Known rows, with every way that one mark hangs from another
k_81(k_454(k_750 k_945(k_646(k_219)))): [ 1.01  0.80  0.39  1.84  3.73  3.95 -2.67  0.82 -1.83 -0.71 -0.53  0.28
 -4.05  0.12 -0.80  0.56 -2.75]
k_945(k_81 k_454(k_750) k_646(k_219)): [-0.22  2.17  0.87  2.54  1.88  3.71 -2.75  0.48 -0.72 -2.87  0.96 -1.28
 -0.49 -0.15 -4.40 -4.96 -1.86]
k_219(k_646(k_750)): [ 1.32 -0.82  1.54  1.01  0.85  5.17  1.12  2.92 -3.20 -0.09 -1.18  1.21
 -3.61 -1.75  2.49  2.17  0.32]
k_750(k_646(k_219) k_945(k_81)): [-0.34  3.91  1.51  0.58 -0.22  4.32  1.87  2.79  1.95 -3.07 -0.43 -2.04
  2.66  0.97  0.74  1.52  1.22]
k_646(k_750(k_945(k_454))): [-1.81  2.11  0.90 -0.53  2.00  4.09 -0.11  1.15 -2.98  0.11 -0.29 -1.89
 -1.81 -0.36 -1.93  1.08  0.62]
k_454(k_945): [ 0.17  0.44 -0.22  0.10  1.25  3.08  0.76  2.35 -3.54 -0.93 -1.12 -0.61
 -2.75 -0.71  1.73  0.30  0.94]
k_945(k_81): [ 0.98  1.46  0.57  1.92  0.12  3.80 -0.29  2.52 -1.47 -1.93 -0.95 -0.49
 -0.38  0.02 -0.71 -2.82  1.74]
k_646(k_219 k_750(k_945(k_81))): [ 1.00  2.82  0.43  0.28  0.64  4.50  2.12  2.40  0.73 -1.42 -0.06 -0.17
  0.43  0.56 -1.14  1.34 -0.34]
k_646(k_219): [ 0.32 -0.28 -0.25  2.07  0.65  3.72  0.68  2.67  0.77 -0.97  0.20  0.88
 -0.45  1.45  1.31  0.78 -0.48]
k_750(k_646 k_945(k_81 k_454)): [-2.55  4.94  2.04 -0.01  0.62  4.09  0.06  1.97 -1.42 -2.83 -0.88 -4.46
  1.23 -0.47 -1.62 -1.20  2.70]
k_945(k_454 k_646): [-1.56  1.90  0.39  2.85  1.98  2.02 -3.60  1.32 -3.29 -1.61 -0.20 -2.84
 -1.27  0.73 -1.82 -2.95  0.09]
k_81(k_454 k_945(k_646)): [ 1.47  0.83  3.02  3.70  3.54  2.19 -4.13  0.62 -1.40  0.41 -2.65 -1.02
 -2.10  0.32 -0.83 -1.09  0.17]
k_945(k_81 k_454): [-0.99  2.25  0.71  1.63  0.99  3.89 -1.14  2.09 -1.99 -2.00 -0.37 -2.30
 -1.20 -0.07 -2.56 -4.36  1.47]
k_454(k_750(k_646(k_219)) k_945(k_81)): [ 0.41  0.69  0.82 -0.84  0.48  5.08  2.30  2.26 -0.86 -2.89 -0.96 -0.25
 -0.79 -2.35  0.85 -0.29 -0.01]
k_219(k_646(k_750(k_945))): [ 0.74  1.75  2.31  0.06  1.13  4.95  1.67  2.03 -2.96 -0.25 -0.88  0.24
 -2.45 -1.03  1.84  3.62  0.21]
k_945(k_646): [ 0.63  1.31  0.20  2.89  1.10  2.06 -2.63  1.92 -2.85 -1.30 -0.73 -0.86
 -0.59  0.97 -0.09 -1.43  0.51]
k_81(k_454): [ 0.24  0.30  1.02  2.48  2.53  4.73 -2.19  2.14 -1.50  0.49 -1.67  0.07
 -2.98  1.47 -0.07  0.59  1.16]
k_646(k_219 k_750(k_945(k_81 k_454))): [-1.18  3.48  0.55  0.16  1.36  4.65  1.30  1.90  0.16 -1.50  0.48 -1.99
 -0.34  0.25 -2.85 -0.18 -0.62]
k_945(k_646(k_219 k_750)): [ 0.76 -0.08 -0.57  2.32  1.31  2.92 -1.01  2.76 -0.92 -0.74  0.04  0.38
 -1.08  0.24  0.21  1.21 -1.83]
k_945(k_81 k_454 k_646(k_219)): [-0.80  3.36  0.21  3.36  1.36  2.66 -2.19  1.83 -0.32 -3.15  0.86 -2.81
  0.19  1.35 -2.77 -4.20 -1.06]

Rows
[ 0.72  2.42  1.05  1.20  2.00  3.02 -1.56 -0.25 -0.25 -1.42  0.80  0.36
  0.62  1.04 -1.60  0.35 -2.02] -> k_454(k_750(k_945(k_646(k_219))))
[ 1.56  4.02  1.37  1.69  1.38  3.50 -1.38 -0.04  0.23 -2.51  0.78 -0.59
  1.38  0.85 -3.03 -2.06 -1.49] -> k_454(k_750(k_945(k_81 k_646(k_219))))
[-0.71  1.03  2.18  2.95  2.47  1.19 -2.13  0.67  0.16 -1.17 -0.39 -1.73
 -0.37  0.15 -1.10 -2.36 -1.69] -> k_81(k_945(k_454 k_646(k_219)))
[-3.29  3.01  1.11  0.13  1.14  3.90  0.99  1.98  0.80 -1.90  0.31 -2.96
  1.21  1.03  0.47  2.48  0.49] -> k_750(k_646(k_219) k_945(k_454))
[ 0.07  2.75  2.12 -0.44  0.44  5.64  1.65  1.49  1.26 -2.84 -0.20 -0.44
  2.10 -0.56 -0.79  0.54  0.52] -> k_454(k_750(k_646(k_219) k_945(k_81)))
[-1.21  6.12  1.41  1.96  1.76  1.94 -2.82  0.52 -2.54 -2.96  0.36 -4.56
  0.71  1.17 -3.98 -3.86  0.52] -> k_750(k_945(k_81 k_454 k_646))
[-0.54  1.42  2.30 -1.11  0.99  5.02  0.32  0.78 -1.71 -0.93 -1.07 -0.45
  0.60 -1.14  0.32  1.70  1.68] -> k_454(k_750(k_646 k_945))
[ 1.59 -0.45  2.08  3.26  3.69  3.31 -2.16  1.57  0.48  0.99 -2.10  0.24
 -2.57 -0.15 -0.34  1.43 -1.90] -> k_81(k_454 k_945(k_646(k_219 k_750)))
[-1.50  0.89  1.58  0.58  0.78  5.84  0.38  1.92  0.51 -2.72 -0.14 -1.42
  0.14 -1.47 -1.84 -2.25  0.03] -> k_945(k_81 k_454(k_750(k_646(k_219))))
[-0.91  0.83  1.02  1.90  2.55  3.10 -4.05 -0.18 -3.70 -1.34 -0.15 -1.40
 -2.05 -0.81 -3.47 -3.80 -0.77] -> k_945(k_454(k_750) k_646)
[ 0.98  5.19  0.84  2.53  0.86  2.25 -0.94  1.48  0.45 -2.97  0.62 -1.89
  1.91  2.34 -1.63 -1.25 -0.87] -> k_750(k_945(k_81 k_646(k_219)))
[-0.55 -0.50  1.04 -0.13  2.91  6.03  0.25  2.00 -0.73 -0.69 -1.57  0.27
 -3.19 -1.29  1.54  3.31 -0.73] -> k_81(k_454(k_750(k_646(k_219)) k_945))
[-0.65  1.24  1.73 -0.85  0.91  5.18  1.39  1.45  0.92 -1.34 -0.05  0.28
  1.32 -0.26  0.73  2.92 -0.08] -> k_454(k_750(k_646(k_219) k_945))
[ 1.76 -0.75  1.66  2.32  1.81  2.16 -0.59  1.65  0.16 -0.07 -1.36  0.66
 -0.60 -0.97  0.49  0.64 -1.80] -> k_81(k_945(k_646(k_219 k_750)))
[ 1.07  5.77  1.96  3.00  2.75  3.27 -3.73  0.98 -1.77 -1.61 -1.14 -3.07
 -0.47  2.05 -2.92 -1.60  0.57] -> k_750(k_945(k_81(k_454) k_646))
[-0.39  4.32  1.96  1.54  1.40  5.44  0.45  2.77  2.11 -1.93 -1.12 -2.32
  1.08  1.83 -0.01  2.38  1.09] -> k_750(k_646(k_219) k_945(k_81(k_454)))
[ 2.05 -0.32  3.80  3.04  4.14  3.48 -4.49 -0.78 -1.85  0.82 -2.54  0.61
 -2.65 -1.21 -2.27 -1.98 -0.63] -> k_81(k_454(k_750) k_945(k_646))
[ 1.17  2.75  2.11 -0.09  1.04  4.76 -0.28 -0.08 -1.49 -1.40 -0.51 -0.16
  0.23 -0.45 -3.01 -2.14  1.04] -> k_454(k_750(k_945(k_81)))
[ 0.34  1.15  0.12 -0.11  1.13  4.14  2.06  2.12  0.18  0.00  0.17  0.81
 -0.30  0.71  0.47  3.82 -0.61] -> k_646(k_219 k_750(k_945))
[ 1.74  4.22  2.07  1.26  1.40  3.21 -2.62 -0.54 -2.44 -2.32 -0.14 -1.24
  0.96 -0.12 -3.74 -3.32  0.07] -> k_454(k_750(k_945(k_81 k_646)))
[ 0.15  3.65  0.39  2.23  1.44  1.87 -1.15  1.28  0.01 -1.85  0.79 -1.07
  1.28  2.55 -0.07  1.19 -1.31] -> k_750(k_945(k_646(k_219)))
[ 1.53  2.16 -0.88  1.20  1.22  2.64  0.56  3.03 -2.17 -2.34 -0.38 -1.18
 -1.81 -0.88 -0.31 -0.79 -1.65] -> k_454(k_945(k_81 k_646(k_219 k_750)))
[-1.22  2.39  0.89  0.24  0.32  3.89  1.94  2.59  1.32 -1.94 -0.13 -1.25
  1.94  1.30  2.34  3.87  0.66] -> k_750(k_646(k_219) k_945)
[ 1.37  0.26  1.93  3.20  1.82  1.41 -1.08  1.09  0.80 -1.13 -0.88  0.18
  0.50  0.50  0.57 -0.91 -1.33] -> k_81(k_945(k_646(k_219)))
